Each row was made from one small tree. The marks that hang from a mark follow it in brackets, in alphabetical order. Every link used is in the known rows. Write each row's tree.
Known rows
rilo[vela]: [  6.4  -1.3  -2.9 -14.2   6.4  -4.4  24.5  17.5  -6.2 -18.6 -27.5 -35.7
 -20.4   8.7   2.6  27.6 -10.2  18.8 -25.8  21.4  22.4  -5.3  -9.5 -22.5
 -13.7]
sopad[ralef[duba zese]]: [ -4.6   3.0   7.1 -21.1   2.5  26.4 -30.7 -13.6  21.6 -19.7  24.1 -68.5
 -50.3  -0.6   5.9 -49.6  39.0  23.4   4.6  18.7  -6.0  30.8  14.2  32.6
  16.7]
ruvov[maka[rilo]]: [-20.9  24.8 -58.6  51.6  -6.8 -19.3  13.7 -24.7 -19.1  10.4 -20.7  18.0
  28.9 -42.3 -26.2  46.8 -29.4 -47.6  16.9   7.7  -0.4 -24.1  11.0 -20.0
 -19.7]
pazu[rilo[maka[ralef[sopad]] vela]]: [ 25.0 -66.1  -1.8 -28.3  12.1 -16.9  22.9  33.8  22.0   1.6  50.3 -11.1
 -13.7  35.9  56.7 -12.9 -51.6  59.6  15.2  -8.4 -27.8   3.1  21.9 -56.9
 -30.2]
pazu[rilo[maka[ralef ruvov] vela]]: [ 35.5 -25.1   8.6 -20.2  10.9  12.2  40.4  32.5  -6.9  16.5   0.3  12.6
  -1.0  -5.8  18.8  -6.1 -45.4  52.5   8.4 -16.4 -15.0 -13.5   1.9 -31.9
   3.4]
maka[ralef rilo[pazu vela]]: [ -2.3 -10.4  16.8 -40.6  10.9  -5.2  30.0  11.5  -6.2   8.9 -22.5 -17.4
  15.9  -8.2   9.4  15.8 -16.5  -7.4 -21.9  -1.8  17.8 -44.6 -21.2 -18.1
  -3.3]
sopad[ralef[duba maka[rilo]]]: [-27.3  38.8  25.1   0.4  17.7  -5.5  -3.3 -51.8   1.6   9.5   6.6 -53.6
 -34.2 -28.6 -13.0 -27.8  34.0 -53.9  -8.9  20.1   3.4   5.5 -18.3  10.8
  16.5]
maka[ralef rilo[pazu vela] ruvov]: [ 20.1  12.6  26.9 -17.4  16.7   8.7  25.6  -2.8 -22.0  35.0 -54.2  13.2
  28.1 -28.5  -2.0   5.9 -26.6 -12.8 -11.7  -3.2  25.2 -34.8 -43.4  -5.5
   2.4]
maka[rilo]: [ -8.4  13.4 -26.7  34.6   3.8   2.7  23.1 -22.9  -5.3   7.1 -40.8 -12.3
  13.9 -22.5  -8.1  47.0 -19.8 -37.6   5.0   6.9   5.5 -12.3  -8.6 -15.3
 -22.6]
pazu[rilo[maka[ralef[sopad] ruvov]]]: [ 36.2 -47.5 -17.4   9.5  -0.2  -1.4   0.3   4.0   8.8  14.7  12.5  45.5
  21.8  16.2  36.5  -6.8 -65.0  38.0  33.3 -28.6 -31.2  24.2   9.8 -37.0
 -11.0]
rilo[pazu]: [-30.3 -14.5   6.0 -33.4 -10.1  14.4  -5.6   3.6  -2.9 -38.9 -24.0 -24.0
  13.0  -2.7  10.4  34.3 -17.5   5.4 -32.2   6.7  21.2  -5.8   5.9 -23.0
   1.5]
rilo[maka pazu]: [-31.8 -24.6   5.2 -36.8   5.6  18.1  11.0  -3.1 -15.3 -32.8 -12.7 -40.4
  23.0 -11.1  31.7  37.3 -35.1  28.2 -14.9   5.7  -7.0  -9.7  37.5 -50.2
   2.0]
ralef[duba maka[ruvov] sopad zese]: [  5.2  18.3  21.5  25.2  -4.5  -2.0 -35.4  -4.1   7.8   2.8  16.4  16.1
 -17.4  22.2  -8.9 -35.6  36.0  -0.3   1.3   4.6   7.6  49.1  -9.1  45.7
  -1.7]
ralef[maka]: [-14.6  15.9   3.5   4.3 -16.4  -9.0   5.1   8.6 -17.4 -28.9 -18.0  13.1
  -6.2  10.9 -28.7  46.6  21.8 -12.7 -33.8   3.7  20.7   4.2 -10.3  -2.6
  17.1]
pazu[rilo]: [-24.0 -21.2  -7.5  -4.9 -13.7  11.8   3.8  28.7  23.1 -30.9   4.6 -14.7
 -10.6   0.6   4.9  33.0 -25.4   8.5  -4.0  -6.3   9.8   0.9  11.3 -17.6
 -14.4]
tafi[vela]: [  2.5  -6.9 -28.2  19.5   4.6   8.0  -2.9  12.0 -18.7 -25.0 -20.1  14.5
 -13.2 -13.7  16.4  29.9  21.9   7.1 -15.3  11.3   8.9  11.1  24.9 -28.7
 -18.8]
ralef[duba maka sopad zese]: [-19.0   1.5  19.8   3.3 -10.0 -13.9 -35.3  12.0  24.2 -23.2  49.2 -13.0
 -32.6  45.4   0.4 -30.2  43.8   1.1  -7.9   8.1  -1.6  37.1  13.3  27.9
 -11.0]
rilo[maka]: [ -1.1 -14.1 -27.3   4.7   4.9   4.1  24.2  -9.9 -14.0 -21.7 -18.3 -24.5
   7.2   2.4  20.0  45.4 -34.5  27.2   0.6   5.1 -21.1  -0.4  34.3 -46.9
  -6.7]
maka[ralef[zese] rilo[pazu vela]]: [ -2.7  -7.5  30.7 -41.4  10.6   8.6  19.8  33.1  -8.8   6.0   3.7 -12.2
   8.0 -12.2   7.9  -6.1  18.8   9.2  -7.3  -2.8  12.8 -29.5  -6.9  19.6
  -8.4]
rilo[maka[ralef[duba]] pazu vela]: [ -7.0 -33.2  21.9 -64.4   8.8   0.3  15.9  17.2  17.8 -23.0  28.1 -65.8
 -14.1  30.7  32.1 -20.8  -7.3  47.4 -15.2   3.5 -26.3 -38.1  28.8 -46.9
  24.7]
pazu[rilo[maka[ralef]]]: [  4.7 -47.1 -22.0 -17.5 -16.0   4.4  21.3  35.0  14.1 -21.1  26.5  10.5
   5.9  14.2  18.8  21.1 -31.8  38.6  13.9 -32.2 -33.8 -12.1  34.5 -39.0
  10.2]
ruvov[maka[ralef[duba zese]]]: [  3.7   3.1 -48.3  14.0 -43.1  -8.7 -28.7  30.2  17.2 -20.5  43.2  31.9
  -5.1  29.8 -38.6 -21.9  38.9  18.4  23.1 -14.5 -27.2 -14.6  37.7  25.0
  35.1]
ruvov[maka]: [-12.1  16.6 -53.1  28.8 -23.1 -14.1  -7.3   0.8 -14.8 -20.7 -13.8  22.2
  12.9  -9.0 -24.0  42.6 -20.9  -8.0   2.7   2.4   7.3 -10.1  22.3 -24.4
   1.5]

Which tree is each row?
[ 30.7 -25.8 -30.0  26.1  -4.2  -9.0  -3.4   3.7  10.9  19.2  10.5  39.2
  14.9  21.2   9.9   0.3   2.0  -6.7  31.1 -18.0 -11.6  16.1  -6.6  26.4
 -29.6]
maka[ralef[sopad zese] rilo]
[-54.9  17.3  35.5 -13.2   4.8  -1.5  14.8 -12.1 -21.3  -7.0 -21.5 -10.4
  24.6 -36.6  -9.1  42.5   6.9 -49.9 -34.7   6.7  28.9 -19.4 -15.5  -4.5
  -3.6]
ralef[maka[rilo[pazu]]]
[ -6.8  40.5  28.6  15.0 -10.1  15.8 -18.9   7.2  -2.1  -8.9  -3.9  12.6
 -21.3   0.8 -35.2 -21.0  52.7   1.1  -8.3   7.8  10.8  24.8  -4.9  46.1
  26.8]
ralef[duba maka[ruvov] zese]
[ 14.2  40.7  21.8  -3.4   7.0   8.7 -10.0 -41.0 -36.7   5.6 -42.6  17.4
 -16.1 -30.4 -16.9  -4.9  15.3 -14.0 -25.9   5.4  36.0  39.4 -35.9  19.5
  30.5]
sopad[ralef[maka[ruvov]]]
[ 30.0 -31.2 -37.2   7.7 -26.0 -20.9 -31.5  -0.8  48.2  -9.9  17.9   4.8
 -19.0  72.1  14.4 -16.5  -2.5  10.3   5.2  -6.6 -23.0   9.6   0.6 -15.8
   8.7]
maka[ralef[duba sopad]]
[-63.8  20.9  56.1 -20.2   2.3  11.4  -8.6   3.6   6.8 -12.6  27.5 -41.2
  -4.3 -21.8 -13.1 -15.3  52.2 -32.9 -14.0  10.9   7.9 -11.5   8.4  35.3
   5.4]
ralef[duba maka[rilo[pazu]] zese]
[ 39.2  18.8 -18.3  37.5  -5.6  23.6  12.3  -1.5 -19.7  37.5 -36.8  66.6
  28.8 -21.9 -29.8  12.1   9.0 -11.4  28.2 -18.9  -2.7   2.2 -19.6  43.4
  12.4]
maka[ralef[zese] rilo ruvov]
[-19.4  -7.2  16.2 -23.7 -10.4  20.3 -11.7  11.1  24.1  -3.3  27.2 -16.3
   7.2   1.4  -4.6 -22.4  35.6  -8.3   7.8 -12.7 -14.6 -25.7  11.5  30.6
  16.0]
maka[ralef[duba zese] rilo[pazu]]
[ -2.7  33.4  12.0  54.5  14.9 -16.7 -13.2 -49.5  10.2  38.8 -17.3  11.6
   0.6  -6.7  -5.7 -11.2  -5.0 -60.5   8.4  10.2  -1.5  16.4 -31.6   9.5
 -17.0]
ralef[duba maka[rilo ruvov] sopad]
[-11.1   5.0  -8.3 -19.0   2.5 -21.8  18.6  11.0 -20.9  11.5  -6.9  11.0
  28.6 -30.2 -12.0  13.7 -22.1 -21.1  -7.6  -3.5  13.5 -54.2  -7.9 -22.8
   0.7]
ruvov[maka[ralef rilo[pazu vela]]]
[ 26.9   6.6   2.2   2.6  30.3   8.2  40.4 -10.2 -34.0  11.0 -44.3 -19.9
   0.8 -22.4  16.9  21.3 -45.0  34.9  -3.6  20.7   0.5   1.1   4.3 -38.3
 -10.3]
rilo[maka[ruvov] vela]
[-26.6  45.6  68.2 -16.5  34.4   3.5  31.6 -10.9 -40.6  25.7 -50.6  -6.4
  17.1 -54.3  -9.9  10.8  -4.7 -38.3 -34.8  13.5  46.8 -18.0 -48.6   1.5
  -7.1]
ralef[maka[rilo[pazu vela] ruvov]]
[ 18.7 -18.6 -68.8  26.9 -36.3 -41.0 -39.6  -1.5  33.7  -7.9  34.8  32.8
  -2.6  53.1  -2.5 -16.7 -12.8  -4.3  20.3 -14.1 -26.9  -3.1  19.1 -22.9
  12.2]
ruvov[maka[ralef[duba sopad]]]
[ 48.1 -13.8 -18.3  21.6 -18.9   5.4 -38.5   1.4  27.6  11.9  11.2  40.2
  -7.9  47.7   2.0 -44.6  13.9  30.8  28.8 -12.8 -19.4  36.9  -6.7  37.5
  13.2]
maka[ralef[duba sopad zese] ruvov]
[ 25.4 -21.3 -33.1  31.5  -5.9 -23.3  -9.1 -28.3  45.6  22.6  13.2   2.1
  -1.8  39.9  12.0 -14.4 -17.0 -32.1  23.4  -4.9 -29.5  -5.5  -9.7  -9.9
  -8.6]
maka[ralef[duba sopad] rilo]
[-22.1   0.5 -33.6   3.1 -23.3 -11.0   0.8  -3.5 -16.9   3.2  -9.2  38.6
  49.8 -30.9 -19.8  31.6 -17.7 -35.3   2.1 -23.0   0.2 -46.8   5.4 -17.4
  12.7]
ruvov[maka[ralef rilo[pazu]]]
[-21.9  24.7  34.1 -28.3  -2.0  13.0 -31.6  -5.8   2.3 -22.1  35.6 -42.4
 -55.3   3.1 -13.1 -54.0  73.3   8.3 -15.8  15.3   8.2  33.7   4.1  42.3
  30.9]
sopad[ralef[duba maka zese]]
[-33.3   5.3  28.8 -27.7  26.7   4.7  29.4  -6.4 -11.0   0.5 -28.0 -57.0
   6.5 -32.7  18.3  28.4 -29.5 -19.2 -27.0  23.7  26.2 -31.1 -19.9 -26.6
 -32.3]
maka[rilo[pazu vela]]
[-22.8 -23.5  27.5 -58.2  27.1   7.8  31.6   8.5 -21.1 -23.2  -7.5 -70.6
   2.6 -10.5  44.3  23.1 -38.2  44.0 -30.4  19.8   4.8 -18.9  25.9 -58.3
 -12.2]
rilo[maka pazu vela]
[ -8.0 -43.4  -2.0 -19.8 -14.1  20.0  -0.5  46.8  43.3 -25.0  77.1 -22.7
 -18.0  28.9  17.3 -33.6  13.5  55.8  30.1 -24.3 -59.3  -6.4  58.0   3.3
  14.1]
pazu[rilo[maka[ralef[duba zese]]]]
[  0.2  44.2  41.8  -8.2   8.5  23.6 -31.1 -23.6 -10.7   3.4   4.3 -11.7
 -39.5 -20.1 -22.7 -61.2  62.1   4.1  -6.7   8.8  12.1  42.5 -15.4  60.6
  34.5]
sopad[ralef[duba maka[ruvov] zese]]
[ 15.1 -16.9 -53.8  22.7 -34.2 -22.6 -46.4  19.9  32.7 -10.1  58.3  35.8
  -7.1  47.5 -12.8 -38.6  17.5  19.6  31.0 -11.2 -30.3   8.8  31.4  16.3
   6.0]
ruvov[maka[ralef[duba sopad zese]]]
[  5.3 -11.2  19.6  -9.8  32.0  18.0  43.3  17.3 -11.0   7.9  -1.2 -28.0
  -6.6 -29.4  30.3   4.6 -57.5  42.9   8.5   6.6   0.2  -1.3   8.9 -41.4
 -21.8]
pazu[rilo[maka[ruvov] vela]]
[-40.3  17.7  -1.7 -10.1  19.7 -16.1  19.2  -5.7 -23.9   6.4 -12.4 -32.3
  23.0 -56.3  -1.9  21.1 -35.3 -31.5 -14.7  19.2  25.9 -43.4   1.8 -31.4
 -30.8]
ruvov[maka[rilo[pazu vela]]]
[ -0.7 -21.7 -11.4  10.1  -5.7   1.4 -35.9   5.9  38.3 -18.0  36.4 -35.8
 -27.0  40.5  23.5 -26.9  12.0  19.6  10.3  16.0 -11.0  31.9  19.9  16.2
 -23.0]
ralef[duba sopad zese]
[ 25.0 -17.5  24.4 -47.4  17.9  11.7  29.4   7.4 -30.9   6.7 -31.1   2.4
  23.7  -3.8  24.1   2.8 -35.3  50.2 -17.2  -4.4   0.4 -20.2  -1.0 -39.8
  22.5]
rilo[maka[ralef ruvov] pazu vela]
[ 40.2   9.8 -24.1  18.7 -22.1   7.3 -12.4  -4.4  19.3   2.9 -28.6  31.0
  -5.3  33.4 -23.9  -5.8   5.5   4.6   5.9 -16.3 -13.2  -8.3 -14.0   8.6
  46.3]
maka[ralef[duba] ruvov]
[ 15.5 -45.7   3.4 -36.8   2.9  -1.4  42.3  48.0   8.6 -15.0  31.2 -19.5
 -12.4  16.3  27.6   2.3 -33.5  61.6   4.0 -14.6 -23.5 -23.5  26.5 -47.4
  -1.6]
pazu[rilo[maka[ralef] vela]]
[-43.8  21.7  57.3 -33.3  25.5  -9.7  30.4   7.9 -28.0  -0.3 -17.9 -39.2
   6.0 -37.1  -1.7  25.1   8.5 -33.2 -45.8  21.3  40.9 -27.2 -29.9 -12.3
 -18.1]
ralef[maka[rilo[pazu vela]]]
[-22.8  36.7  38.0  -4.4  20.5  13.9 -13.3 -29.4   1.5   6.8  28.9 -52.1
 -40.1 -28.4 -14.6 -49.3  61.7 -34.1   3.8  17.6   0.6  19.3  -6.9  50.5
  10.8]
sopad[ralef[duba maka[rilo] zese]]
[ 21.7  -7.0 -64.0  47.9 -15.5 -24.3 -15.6  -1.1  -4.0  24.9  30.8  67.5
  31.1   1.9 -12.9  -2.1  -1.6 -16.8  43.5 -15.9 -15.5   3.8  10.3  16.9
 -26.7]
ruvov[maka[ralef[sopad zese] rilo]]
[-35.2  31.1  12.6  28.1  -0.5 -15.9  10.8 -21.9  10.4   1.8   0.7 -29.2
 -11.8  -4.6 -25.0  12.0  27.4 -61.8  -9.9  11.6  -3.1 -17.5  -6.5   7.3
   3.2]
ralef[duba maka[rilo]]
[  5.9  13.0 -54.7  37.5 -27.0  -7.7   3.8  15.5 -17.1  13.8  10.4  62.7
  31.4 -20.4 -42.6  16.3  17.3 -16.2  34.6 -17.6 -12.6 -19.1  19.8  25.6
   2.3]
ruvov[maka[ralef[zese] rilo]]
[ 29.6  20.3 -20.2  43.3  -8.3   5.0   5.6 -32.4  14.0  38.3 -38.5  28.3
   8.8   0.1 -25.4  -4.2  -4.4 -37.6  25.5 -11.6 -19.4 -22.7 -26.1  13.2
  27.1]
maka[ralef[duba] rilo ruvov]
[ 47.7  -6.2 -24.5  44.3   2.7   4.9  -5.3 -11.6  -3.6  42.6 -19.2  70.9
  27.9  -0.7  -2.2  -4.8  -6.5  -9.3  38.2 -19.6  -4.3  24.3 -24.9  36.2
 -21.1]
maka[ralef[sopad zese] rilo ruvov]
[ 16.3  16.0   6.0  26.9  -3.4 -14.2 -16.1 -19.5 -20.1   9.0 -35.0  49.7
   6.5   9.2  -5.1  16.7 -12.8 -14.3 -15.1   4.3  29.7  42.5 -33.4   0.8
  -9.5]
ralef[maka[ruvov] sopad]
[ 27.9 -31.1 -24.4   4.1 -23.7  -5.6 -37.1  17.5  46.4 -12.9  45.1   9.5
 -21.1  68.5  12.8 -40.8  25.1  29.1  16.3 -11.3 -22.5  26.6  14.2  23.7
   1.3]
maka[ralef[duba sopad zese]]
[-15.9  22.5  15.4  10.9  19.6  23.8   7.5 -41.1 -22.1  19.4 -64.6   3.0
  41.8 -56.5  -2.6  31.5 -33.8 -39.0  -4.5   6.3  23.5 -12.4 -26.4  -3.4
  -9.2]
maka[rilo[pazu] ruvov]
[-17.3  31.9  40.0  -1.7  20.3  -2.6  37.2  23.9 -26.1   9.9   1.0 -19.4
 -17.6 -24.9 -21.6  10.8  42.9 -20.5 -16.2  20.0  29.5  -4.0 -16.3  32.7
 -25.8]
ralef[maka[rilo[vela]] zese]
[ 13.1  17.3  18.6  21.9  -0.9   0.5 -21.4   2.6 -21.5   3.9  -7.6  56.6
   0.1   0.4 -10.2  -2.3  18.9   4.6  -3.4   0.1  26.3  55.5 -17.0  35.4
 -14.4]
ralef[maka[ruvov] sopad zese]
[ -8.2 -31.7  -2.7  -8.1   0.7 -12.0 -23.0 -24.3  44.0   9.2  16.3 -18.5
  10.9  29.0  30.9 -22.8 -18.0 -28.7   7.0  -7.8 -18.7 -14.4  -5.6 -14.1
  -8.4]
maka[ralef[duba sopad] rilo[pazu]]
[ 36.8 -36.0 -29.2   2.4 -21.7  -5.7 -23.6  28.7  16.5 -13.7  15.6  42.0
  -2.3  53.3   9.1  -4.6   8.9  34.4  12.3 -17.7  -2.8  32.8   7.2  20.2
  -6.5]
maka[ralef[sopad zese]]
[ 12.3  44.1  36.8 -12.3   9.4  22.2 -21.7 -16.0 -42.6   2.6 -21.6  22.0
 -18.3 -34.9 -23.1 -24.4  47.7  10.3 -13.3   6.7  34.2  50.6 -23.1  57.9
  25.0]
sopad[ralef[maka[ruvov] zese]]
